Every row comes from one small tree of marks. Brackets hold a mark, then the marks that hang from it, in the order of their numbers. Every link used is in the known rows. Which tree was each row made from?
Known rows
(z187 z145): [  1 -27  19  16  52 -12   5 -19   1  13  10 -30   1   6  25  -2  -6   5
  14 -28 -15  20  27   5 -21  41   5  -5  -4   7  11 -13  34  -7  29  17
 -22 -23  33   0 -15  -4 -23 -25   0 -43 -18  23 -42  -8   6  14  -3  45
 -33   8   5  -7   4]
(z99 (z145 z498)): [  8 -35 -15  10  15  -8 -11  -5 -16 -21  33 -19  -9 -21  17 -11  20 -10
   1  15  -6  35  22   5 -13  35 -21  11 -15  11 -46  16  19 -13  24  46
 -33   7 -24   0  -5  12 -54 -26 -31 -19 -37   0 -28 -11 -24  17  23  46
   5  32  -3  28  -3]
(z645 (z145 (z187 z354) z498) (z407 z99)): [  4  42  -3  30  31   1  -2 -16   8  13   2   4 -24 -42 -38  39  28 -13
 -33  -6   9  21  25 -12  15  -7  23   5  -3  -5 -30 -20 -35 -15  29  14
 -18  30  64  -9  23 -27 -53   1  -8 -60 -33 -35  14   4 -44  15 -37  -4
  16   2 -10  53  40]
(z187 z145 (z354 z690)): [  1 -37  27  12  55  11   2 -20  27  40  -6 -10  -8  23   7  11 -30   8
  11 -42 -11 -20  25   1   9  19  47 -13  10  30   9  -3  60 -14  -1   1
   9  -9  45   1  -6 -33 -32 -28  10 -32  -2  47 -33 -11  12  -2 -27  29
 -30  49   0 -14   3]
(z236 (z187 (z354 z690))): [  1 -53   4   4  59  -2   7 -26  19   9 -11  -2   1   7  27  16 -22  28
   7 -37 -35 -17   0  13  19  -2  27   9  54   3  -2  -5  56  12 -18  12
  33 -15   4  18  -9 -55 -25 -17  21 -43  11  20 -40  -7  26 -19 -33  52
 -19  61 -16   7  10]
(z236 (z187 z354)): [ -5 -38  -3   7  72 -13  20 -20  12  -4  -3 -14   1 -15  41  -7 -13  32
  17 -32 -49  -7   0  11   3   0  20  10  48  -6  12 -21  48  17   0  17
  11 -17  10  18 -10 -42 -15 -13  19 -50  13  14 -44 -11  24 -16 -22  60
 -30  39 -23   8  22]
(z645 z350 z391 (z407 z99 z498)): [   3   35  -12   17    2  -13  -46   11  -45  -32   30  -43   11  -16
  -40   15   67  -13  -51  -51   -4   37  -17  -12  -14  -27 -100   24
   -9  -26  -70   18  -64    9   24   32  -87   19   34  -40   -8   -8
  -40  -12  -51  -46  -42  -57  -39   73  -18   31    0   34   16   33
  -24   45   -7]
(z145 z99 z354 (z645 z350)): [ 16  -2   4  -1   2   2 -30 -21 -42 -28   0  -4 -13 -31  10  29  -9   7
 -23 -22 -17  -3 -15 -35  -4  11   4 -12  18 -25  -7 -12 -12 -10  18   9
  15  -2 -75  18 -19  12 -29 -19 -51 -48  25  68 -36  -6 -57  37   3 -26
  10   9 -14  42  -6]
(z690 (z236 (z187 (z145 z99 (z645 z350)) z354))): [  0 -39  28  20  63  -1  -9 -13  18  -7  -8  -2  -5  -7  50  29 -16  22
   2 -31 -38 -20  -3   2  -1  27  16 -40  -2 -11  10  -5  58  -2  18 -14
  38  -8 -32  36 -21 -36 -10 -21 -19 -99  16  83 -24 -17  16  31 -25  -3
 -12  -7 -10  -2   2]
(z645 (z145 z354 z498) z350 z391): [ -2  19 -19  36 -14   8 -14   1 -59 -13  21 -29  29 -16 -35  29  21  19
 -29 -50 -38  18  20 -15  11   0 -34  -2  11 -20 -25  17 -12  15   4  16
 -60  33   6 -51 -11 -54 -13  -3 -51  31  -6   1  -7   2 -42  35 -30 -14
  11  34 -15  40 -12]
(z187 z354): [ -4 -33  -4   9  48  -4  -5 -27  -1   3   7 -28  -8  -9  15  -4  -9  10
  16 -36 -43  -4   5   0  -3   6  15   6  33  15  13 -14  31  -3   6  27
 -17 -18  16   0 -13 -25 -32 -20   3 -33   1  13 -52  -1   3  -8 -17  51
 -32  44 -14  13  20]
(z99 (z145 (z187 (z354 z690)) (z645 z391))): [  3 -36 -24   0  -6   9  -7  -2 -11   1  16  -2  10 -16   9   1 -18  13
 -15 -11 -38  11   5 -21   7  10  -7 -17  11  19 -18  33  34 -25 -13  51
   7  13 -16  21 -31 -15 -32  -3 -72  29  21  47 -27  17 -41   8 -15   8
  21  66 -22  11 -41]
(z354 (z690 z236)): [  7 -61  27  16  29 -12 -51 -29  -2  -5   2 -26  12  16  -5  63   5 -10
 -14 -39 -41  -2  16  22  14  45 -25 -16  17  13 -19  28  48  -6 -17  37
  28 -24  -3   0 -26 -38 -38 -27 -14 -28 -28  12 -49   6   7  10 -32  45
  -3  43   9  18 -13]
(z407 (z99 (z145 z187 z354))): [ 12 -15  -2  -6  47 -16   0   3   0 -27 -26 -22  10 -53 -13   3 -15 -13
 -21  19   0  10  17 -12   4  26  -2 -13   8   0 -37  20 -11 -13  22  52
  29   3   7  27 -11  35 -49  -4 -14  -9 -20 -16 -25 -22 -57  13 -20  35
  13  44 -24  28 -38]
(z645 (z145 z187) (z407 z99 z498)): [ 12  41  -3  25  27 -21 -12  -7 -16  -4  -4  -9 -13 -43 -51  32  44 -29
 -62  -9   9  46  16  -6   4  -3 -20   8  -6 -21 -54  -9 -61 -13  29  48
 -27  16  68  -9  13 -17 -56  13  -7 -62 -47 -71  -4  27 -44  12 -32  21
  24 -10 -11  49  26]
(z645 (z145 z187 z354) z391 (z407 z99 z498)): [  8  51  -7  27   6 -12  -6  15 -15 -14  -6  -6  26 -55 -84  44  31 -22
 -63 -11 -15  34  28 -25  19 -19 -37  -3  10 -27 -54  11 -73   5   8  55
 -29  29  76 -23   1 -22 -52  20 -23  -6 -20 -57   4  40 -62  11 -56 -10
  46   6 -24  61 -10]
(z354 (z690 (z236 (z187 z145)))): [  8 -69  42  20  60 -11 -23 -21  22  10  -9 -13  21  23  23  51 -12  10
  -3 -35 -33 -10  25  29  15  51  -5 -26  12   3  -6  20  76   5  -9  13
  50 -23  12  14 -21 -52 -23 -26   8 -53 -17  32 -30  -9  30  11 -43  40
  -8  25   6  -5 -12]
(z690 (z236 (z187 (z145 z354)))): [ -1 -57  35  21  81 -18  -2  -4  24 -11 -16 -17  29  -7  26  42 -25  14
  17 -22 -50 -10  34  19  12  49   8 -43  11 -17  11   5  62  20   6   9
  45 -26  12  25 -19 -36 -19 -19  17 -50  -8  35 -29 -33  21   9 -46  34
 -10   2  -5  -5 -10]
(z407 (z99 (z145 (z187 z354) z498 (z645 z391)))): [  7 -12 -40   1  13  -3 -15  11   5 -25  22   1  -2 -47   8  -9   8 -11
 -23  24 -12  22  19 -21  -9   2 -25   4   0  15 -55  31   1 -16  24  43
 -21  30 -21  33   3  38 -59   3 -64 -26   1  40  -5  18 -63  22   8   6
  27  36 -22  36 -36]
(z645 z350 z391 (z407 (z99 z145) z498)): [   4   30  -17   12  -10   -6  -33   26  -46  -37   27  -41    7  -22
  -41   -4   69  -15  -52  -34    8   39  -15  -11  -13  -20 -101   21
  -36  -20  -93   37  -67   -5   29   48  -86   31   31  -32  -13    6
  -44  -10  -63  -33  -55  -62  -34   60  -29   34   13   36   26   44
  -30   42  -15]
(z99 (z145 z187 z498 z645)): [ 13 -31 -31   2  -4  -9 -13 -10 -24 -23  40   6 -12 -37  38  -5   1   0
 -16  27 -17  46  18 -10 -18  34  -6 -12 -11   5 -34  15  20 -22  24  40
  -5  11 -53  29 -15  20 -52 -10 -68 -13  -5  37 -11 -10 -52  28  24   6
  26  20  -8  32 -20]
(z407 (z99 (z145 (z187 (z354 z690)))) z498): [ 15 -22 -10  -2  28 -11 -22   8  20 -14 -20  -2  -3 -38 -20 -14  -5 -31
 -48  14  17   2  14  -8  12  -6  -3  -3  11  29 -83  32  -4 -19   6  62
  19  20  10  21   5  21 -83  -1 -15 -21 -27 -25 -22   4 -49  -5  -9  41
  30  61 -20  37 -39]
(z145 z187): [  2 -30  -5   6  38 -24  -6 -30 -25 -10   8 -25  14 -28  22   3  -8  16
 -13 -16 -42  29   5  -3 -11  32   4 -15  35  -5  14 -14  31   0   8  39
  10 -22   1  -3 -20 -15 -21 -12 -25  -9   2  -8 -40  -6 -17  12 -26  31
 -10  31  -6  12 -10]
(z99 (z145 z187 (z354 (z690 z236)) z498 z645)): [ 18 -53   4   5  -8   0 -45  -4  -5 -21  11  24   5 -27   0  59 -24 -12
 -26  26 -24   9  29  -8  24  47  11 -47  -7   6 -42  49  41 -25 -11  41
  60  15 -63  32 -17   1 -71 -18 -64  16  -4  58   0 -26 -71  31 -21 -24
  58  39  -5  45 -47]

Write each row's tree
[ 10  43  -2  28  26 -11  -9 -18 -16   0  10   0 -15 -44 -33  48  45 -18
 -43   1  14  45  26  -5   4  12  -5  10  -9 -15 -35 -12 -42 -10  34  21
 -23  26  54 -13  22 -14 -48   1 -15 -60 -46 -43  14   8 -47  29 -26   2
  22 -16  -3  60  31] -> (z645 (z145 z187 z498) (z407 z99))
[  6  51  15  24  20   6 -16  -6 -43  -3 -21 -35 -15 -23 -62  59  36  -6
 -40 -58  10   8  -2 -15  19  -5 -15   9 -15 -41 -31  -9 -63  -7  24  14
 -23  18  58 -32  -9 -34 -15  -1 -11 -47 -44 -57 -16   4 -43  30 -37   9
   0  10 -22  46  33] -> (z645 (z145 z354) z350 (z407 z99))
[ 17 -56  11   1   6  -3 -35  -7 -12 -13  -9   3   9 -22   2  53 -29  -7
 -22   3 -38   0  23 -10  22  46   4 -54  -3   4 -26  40  38 -25 -19  53
  73  -5 -38  37 -37  -8 -50 -12 -54  22  -1  46 -19 -20 -55  21 -33  -2
  44  47 -12  24 -47] -> (z99 (z145 z187 (z354 (z690 z236)) z645))
[ 12 -66  18  12  29  -1 -20   4  14 -21  -6  11  14 -21   4  47 -13  -6
  -4  15 -19  -6  40  15  33  39  -1 -22   0   6 -58  45  47   2 -13  35
  51   9 -34  20  -6 -20 -59 -25 -10   1 -27  22  -6 -36 -20  10 -23  18
  34  50  -9  37 -28] -> (z99 (z145 (z354 (z690 (z236 z187))) z498))
[  22  -49   15    1   43  -19  -32   22   33  -40  -27    0   13  -34
  -27   30   -1  -35  -40   15    5   -7   26   12   28   10  -31  -14
    2    1 -106   54   -2    0   -1   61   45    6   -9   36   -2   11
  -83   -3    5  -46  -38  -16  -20   -6  -31   -1  -23   51   49   40
  -20   48  -41] -> (z407 (z99 (z145 (z354 (z690 (z236 z187))))) z498)
[ -7  42  -4  40  -6   6  -8  -9 -75  -1  26 -54  12   5 -45  38  62  19
 -32 -82 -36  37 -12 -10  -2  -3 -63  14 -18 -35 -15   0 -42   2  11  21
 -84  17  63 -65 -33 -76  11  -8 -54  -6 -30 -49 -32  44  -1  32 -29  12
 -11  17 -16  23  29] -> (z645 z145 z350 z391 z407)
[ -2 -63  31  23  76 -22  -4 -13  23 -11  -2 -25  21   0  47  30  -6  15
  15 -24 -51   6  24  26  -2  50 -14 -32   3 -12   5   3  66  14  13  16
  29 -28  15  20 -26 -41 -14 -19  10 -68 -16  30 -32 -16  37  15 -33  50
 -14  -2   0  -9  -3] -> (z690 (z236 (z187 z145)))
[ 17 -22 -15  -2  28 -24 -21  16   1 -38   8 -28 -11 -33 -11 -24  24 -39
 -33  16  18  31  12   5 -18   8 -47  19  -9  10 -94  32 -31 -12  37  67
 -35   7   2  13  -1  44 -80  -3 -13 -62 -48 -35 -39  20 -36   4  22  76
  17  29 -19  38 -19] -> (z407 (z99 z145) z498)
[ 16 -20  36  34  28   5 -13 -18  12  -6 -21  29   4 -33 -23  81  -3  -5
 -37  10 -13 -15  36   0  44  28  24 -18  22  -5 -44   6  19   1  -8  17
  59  19 -30  14   7 -45 -51 -12   8 -43  -9  37  15 -36 -35  20 -47 -28
  38  -5   6  55   0] -> (z645 (z145 z99 (z354 (z690 (z236 z187))) z498))
[   1  -50   32   20   68   -6    0  -15   41   -6   -7    6   -6  -16
   49   31  -21   11   13  -11  -42  -15   16    3    5   32   22  -36
    8   -1    6  -11   61   -2   17   -2   46  -16  -22   53  -17  -27
  -27  -19   -4 -102   18   89  -19  -18   15   13  -24    6  -10  -23
   -6    2    5] -> (z690 (z236 (z187 (z145 z99 z645) z354)))
[  8 -72  28  15  44 -16 -32 -26   9  -8  -3 -16  19  11  16  62   0  10
 -11 -36 -47  -4  14  29  19  38 -23 -17  29   1 -19  23  61  11 -20  28
  48 -27 -10  10 -23 -54 -28 -23   0 -48 -20  16 -40  -1  25   5 -41  49
   3  40   0  11  -9] -> (z354 (z690 (z236 z187)))
[  5  -9 -21  11 -25   3 -16   7 -32 -22  65  -5 -14 -15   5  20  48 -11
  -9   3 -17  53  12 -11 -15  13 -63  17 -35  -6 -59  26 -16 -16  19  39
 -63  21 -20  -1 -14   7 -51 -20 -78 -27 -25  25 -18  38 -37  31  33   9
  29  11  -9  40   3] -> (z99 (z145 z498 (z645 z391 z407)))
[  8  44  17  35   9  -2   3 -28 -21   3  15  19 -17 -54 -27  46  37  -4
 -44  13   9  41  19 -16   6  22  20   2  -3 -15 -24 -37 -29 -23  29  19
 -16  23  20 -15  14 -22 -45 -13 -23 -54 -24 -20  18  -1 -44  36 -22 -40
  25 -25   5  60  34] -> (z645 (z145 z99 z187 z498) z407)
[ 12   9 -14  12 -30   6 -36  -3 -42 -37  35   8  11 -37   2  34   8   9
 -30  -7 -23  10  -2 -40  -6   0 -31  -2  20 -21 -30   9 -12   1  13   2
 -29  30 -92   1  -6  17 -44 -20 -80 -23  25  88 -11  15 -70  52  15 -58
  35  12 -12  59 -27] -> (z145 z99 z354 z498 (z645 z350 z391))
[  0 -17  -3  16  43   2  25   0  34   1  24  29  -1 -22  53  -4 -15  26
  10   7 -21   1  23 -18 -13  -1  18  -1  22  -2 -10 -11  46   6  22 -20
  -5  15 -35  40   8  -3 -31 -15 -21 -84  37 108   1   2  -3  16   3 -21
   2  -7  -7  15   0] -> (z236 (z187 (z145 z99 z498 (z645 z391)) z354))
[  1 -41   4   6  45   7  15  -5  30  22   4   7  12  18  38  11 -29  33
   9 -40 -36 -12  16  -4   9  -2  16  -7  27   3   6  12  62   9 -10  -8
  14  -1  11  30 -18 -46 -13 -10 -11 -45  33  86 -24  14  21  -5 -24  15
 -11  33 -14 -13  -8] -> (z236 (z187 (z145 (z645 z391)) (z354 z690)))
[ 16 -22 -17   1 -17  -5 -37 -10 -18 -11  33  30  35 -22  -9  59 -23  10
 -34   1 -39  16  33 -30  16  10  -3 -25  41  -6 -18  29  29   3 -26  20
  24  17 -52  12  -6 -10 -54  -6 -70  33  33  77  -1  12 -73  29 -25 -51
  51  47  -6  47 -50] -> (z145 z187 (z354 z690) z498 (z645 z391))
[  6 -25  -9   4  18  -8  -3   0 -12 -21   9   5  13 -52   5  -2 -19  -1
  -7  31 -15  21  32 -14   7  38  20 -25   6   5 -27  13  22  -8  11  45
  15  13 -28  11  -4  15 -58 -20 -33  30  -8   3  -7 -40 -54  20 -11   2
  32  48 -13  38 -33] -> (z99 (z145 z187 z354 z498))
[ -1 -40   3   4  67  -4  24 -12  31  16   3   2 -11   4  62  -6 -32  27
  24 -28 -31  -1  11   1  -7   9  36  -8  18  -9  21 -21  59   1  15  -8
  15 -13   5  42 -12 -33 -13 -10   5 -81  25  75 -27 -14  18  -5  -7  32
 -30   4 -14 -10  15] -> (z236 (z187 (z145 z645) z354))
[ -8 -48  38  26  82  -8  10 -16  44  -4 -19  -3   4 -19  39  23 -19  14
  18 -10 -36 -22  23   9   6  32  27 -36  12   5  10 -11  63   8  14   2
  47 -13   3  36 -14 -32 -22 -25  19 -88   6  56 -22 -28  29   7 -38  19
 -15   0  -7  -4   4] -> (z690 (z236 (z187 (z145 z99) z354)))
[-11  24  -1  21  -4  -5 -30 -14 -66 -12  37 -52  17   2 -16  27  54  22
 -14 -74 -38  34 -20  -8 -11  -1 -75  12  -3 -30 -10  -2 -22   8  10  15
 -73   1  29 -56 -31 -42   2 -26 -59 -18 -26 -33 -50  53   3  38 -15  22
 -13  41 -15  22  10] -> (z645 z350 z391 z407)
[  2 -60  23  18  37   2 -39 -30  17   7  -6 -17   1  13  -5  47 -10  -2
   3 -47 -47 -24  17  12  25  23   9 -19  24  24  -5  17  56  -5 -18  29
  31 -20   9   3 -19 -52 -41 -29   0 -27  -9  28 -44   0  10  -1 -43  44
 -11  53  -3  16   0] -> (z187 (z354 (z690 z236)))
[ -3 -13  12  37  23   7 -28 -30 -33  18 -22 -23  10   0 -16  48  -7  16
 -36 -64 -42 -12   1  -3  32  20  22 -40  10   2   8  12  36 -11 -15  22
  27  11  29 -27 -22 -95  -3  -3 -33   6  -5  -8 -20 -19 -19  27 -73  -3
  -4  48 -13   9  -7] -> (z645 (z145 (z187 (z354 (z690 z236)))) z350)
[  4  -9 -32   6 -26   1 -17  14 -51 -29  34  -1  24 -40  11   9  -5  16
 -23   2 -35  27  10 -33  -3  16 -24 -27  -4 -19 -30  34   7  -9   5  34
 -16  34 -62   5 -21   4 -35  -9 -98  46  13  46  -6  -5 -73  43  -2 -32
  42  49 -24  36 -56] -> (z99 (z145 z187 z354 z498 (z645 z350 z391)))
[ -4  36  -3  31  17  -3  -4  -5 -26  -5  14 -41   1 -17 -60  43  66 -14
 -32 -40 -16  37  15  -6   2  -3 -66  34  -8 -22 -43   5 -60  -3  25  39
 -67  12  89 -30  -9 -25 -19   8 -22 -50 -39 -47 -21  55 -18  18 -27  29
   0  -4 -13  38  25] -> (z645 z145 z391 (z407 z99))
[ 14 -44   0  -2  27  -3 -39  -7  21 -14 -13  -6 -10 -24  -1  33 -10 -25
 -29   3  -8  -8  12  -4  15  28  -6 -27  -6  18 -45  42  23 -27   8  45
  53   5 -11  48 -20  12 -58  -1 -39 -38 -13  33 -21  -1 -49  15 -23  26
  25  40 -20  24 -35] -> (z407 (z99 (z145 (z187 (z354 (z690 z236))) z645)))
[ 20 -26 -16   2   2  -6 -33 -12 -17 -21  38  11  -7 -23  17  36 -13 -11
  -4   0 -29  20  26 -14  -1  18   6  -2  23 -17 -16   4  14  -3   9  10
  -4  -1 -60  20   0  17 -60 -17 -36 -32   8  67 -18  -6 -58  20  12  -6
  19   7  -4  52   0] -> (z145 z354 z498 z645)
[ -3  17 -20  34  15   4  -8 -22 -40  13   7 -13  -4 -25  -1   9  -1  25
 -28 -38 -24  13   6 -13   5   4  31 -14  10  -7   8 -11  17  -9  12   3
 -23  29  10 -31  -2 -65 -14  -6 -37   2  -3  -9  -2 -23 -35  26 -36 -12
  -5  35 -11  24   8] -> (z645 (z145 (z187 z354) z498) z350)
